Known rows, with every step that occurs:
gupuvup papegi kedo: [16,3,-35,29,42,-21,2,18,-54,-23,-40,-1,39,64,58,4,-10,20,-7,3,18]
mudor gupuvup: [-1,13,-81,34,43,-51,0,-18,-62,20,-30,26,18,18,31,16,-6,69,-3,4,25]
kedo gupuvup papegi: [24,2,-52,33,51,-39,35,11,-52,8,-37,-4,27,8,43,-10,-22,41,-10,-3,-6]
mudor gupuvup kedo papegi kofigen: [12,0,-70,35,51,-50,58,32,-41,-32,-41,-7,-8,79,89,-6,-27,34,-14,11,13]
kedo papegi kofigen bebif: [-11,-31,-94,46,35,-10,14,-51,-24,-27,-23,30,19,25,54,10,-63,19,-16,-2,16]
gupuvup kedo: [-11,11,-66,39,21,-33,-1,-12,-51,-32,-34,-5,18,44,36,26,0,62,-3,5,16]
gupuvup papegi kofigen: [5,2,-51,44,45,-19,16,-26,-52,-19,-33,25,6,32,58,1,-47,-11,-12,5,5]
bebif kofigen duga: [-12,39,-85,55,8,-11,-45,-92,-52,23,-34,46,-15,27,12,56,-56,27,7,1,39]
gupuvup papegi kofigen duga: [7,13,-40,49,33,-7,-10,-36,-40,-6,-33,34,-9,26,32,46,-57,-18,-4,4,23]
gupuvup kedo papegi: [21,-8,-63,33,34,-37,14,8,-41,-29,-44,-18,30,52,72,2,-20,52,-9,3,9]
kofigen bebif papegi gupuvup: [-10,-39,-103,31,40,-16,6,-23,-41,24,-20,11,61,-11,16,-12,-7,71,-14,-11,46]
mudor gupuvup kedo: [-7,19,-74,32,38,-54,18,18,-58,-8,-34,-5,24,50,44,18,13,80,-5,10,24]
kedo papegi bebif kofigen duga: [-1,-7,-99,47,33,-16,-32,-62,-24,-20,-32,37,-4,36,51,24,-96,8,6,-2,5]
kofigen papegi kedo gupuvup: [4,4,-31,29,22,-36,58,9,-47,2,-40,-13,-11,65,22,8,-21,54,1,-7,30]
gupuvup kedo papegi bebif kofigen: [-8,-13,-103,41,41,-31,11,-17,-32,-60,-36,-2,18,73,90,-18,-67,24,-4,4,-13]
bebif papegi: [-8,-12,-77,37,36,-23,-29,-34,-49,13,-38,4,28,6,28,1,-15,33,-5,-3,43]
kedo gupuvup papegi bebif kofigen duga: [-2,6,-81,45,46,-21,6,-24,-30,-9,-29,20,1,24,34,14,-78,9,2,-2,-10]
kedo papegi bebif: [7,-39,-87,33,50,-34,-7,-19,-26,-49,-28,16,22,21,60,-8,-59,33,-3,-3,-16]
kedo gupuvup papegi kofigen duga: [14,14,-38,46,38,-20,33,-6,-33,-6,-34,16,-32,23,24,34,-52,0,-5,-1,8]

Rows:
[2,8,-53,32,27,-36,36,19,-43,-36,-34,-6,-21,64,20,16,6,64,-2,-5,12] -> papegi kedo gupuvup
[15,-11,-68,43,39,-26,21,-35,-37,-30,-37,25,-20,43,67,-1,-59,5,-10,1,7] -> kedo papegi kofigen
[-2,-9,-58,28,38,-30,24,34,-38,-17,-42,-29,-3,56,27,-7,9,44,-6,-7,38] -> bebif papegi kedo gupuvup
[15,0,-44,28,23,-41,62,5,-62,14,-36,-11,22,45,39,-5,-15,77,-2,-3,28] -> kofigen papegi gupuvup kedo
[24,0,-72,26,51,-58,34,39,-48,-4,-44,-18,36,57,82,-6,-9,69,-11,8,17] -> mudor gupuvup kedo papegi
[49,-20,-69,27,46,-44,38,-2,-51,5,-36,14,18,20,60,-21,-29,66,-9,-7,4] -> kedo papegi gupuvup
[-17,-34,-96,29,35,-20,23,13,-38,-3,-24,-20,68,20,30,-11,12,81,-16,-6,45] -> kofigen bebif papegi gupuvup kedo
[-17,-10,-85,41,59,-25,29,-11,-44,10,-19,30,51,20,55,3,-38,19,-20,8,22] -> mudor gupuvup papegi kofigen bebif
[-33,-31,-103,39,33,-7,-35,-49,-35,17,-24,10,66,-12,16,10,-19,45,-11,-6,53] -> kofigen bebif papegi
[-20,-11,-75,46,36,-15,-3,-41,-42,-14,-35,15,-15,28,35,1,-35,-3,-9,-1,41] -> bebif papegi kofigen
[-31,11,-102,54,20,-11,-47,-83,-33,-24,-22,50,-16,29,14,49,-74,19,11,-1,14] -> papegi bebif kofigen duga
[13,3,-66,31,29,-42,41,15,-58,-26,-30,-4,13,45,36,5,12,88,-5,-1,9] -> papegi gupuvup kedo
[-3,-26,-70,34,58,-28,-11,-11,-40,-38,-23,17,48,12,51,-7,-46,17,-4,1,-18] -> gupuvup papegi bebif
[-21,-25,-67,36,33,-29,0,-49,-40,-14,-23,23,20,16,24,8,-64,33,6,-4,8] -> kofigen papegi bebif
[9,-6,-62,42,33,-29,39,1,-35,-58,-41,-7,-14,74,79,2,-40,16,-12,6,6] -> gupuvup kedo papegi kofigen
[-5,-4,-91,41,58,-33,32,-15,-44,-22,-29,12,15,29,61,-31,-67,15,-5,-1,-29] -> kedo gupuvup papegi bebif kofigen
[-11,24,-75,47,16,-22,3,-92,-69,48,-40,32,10,35,41,2,-73,23,2,0,39] -> bebif kofigen papegi
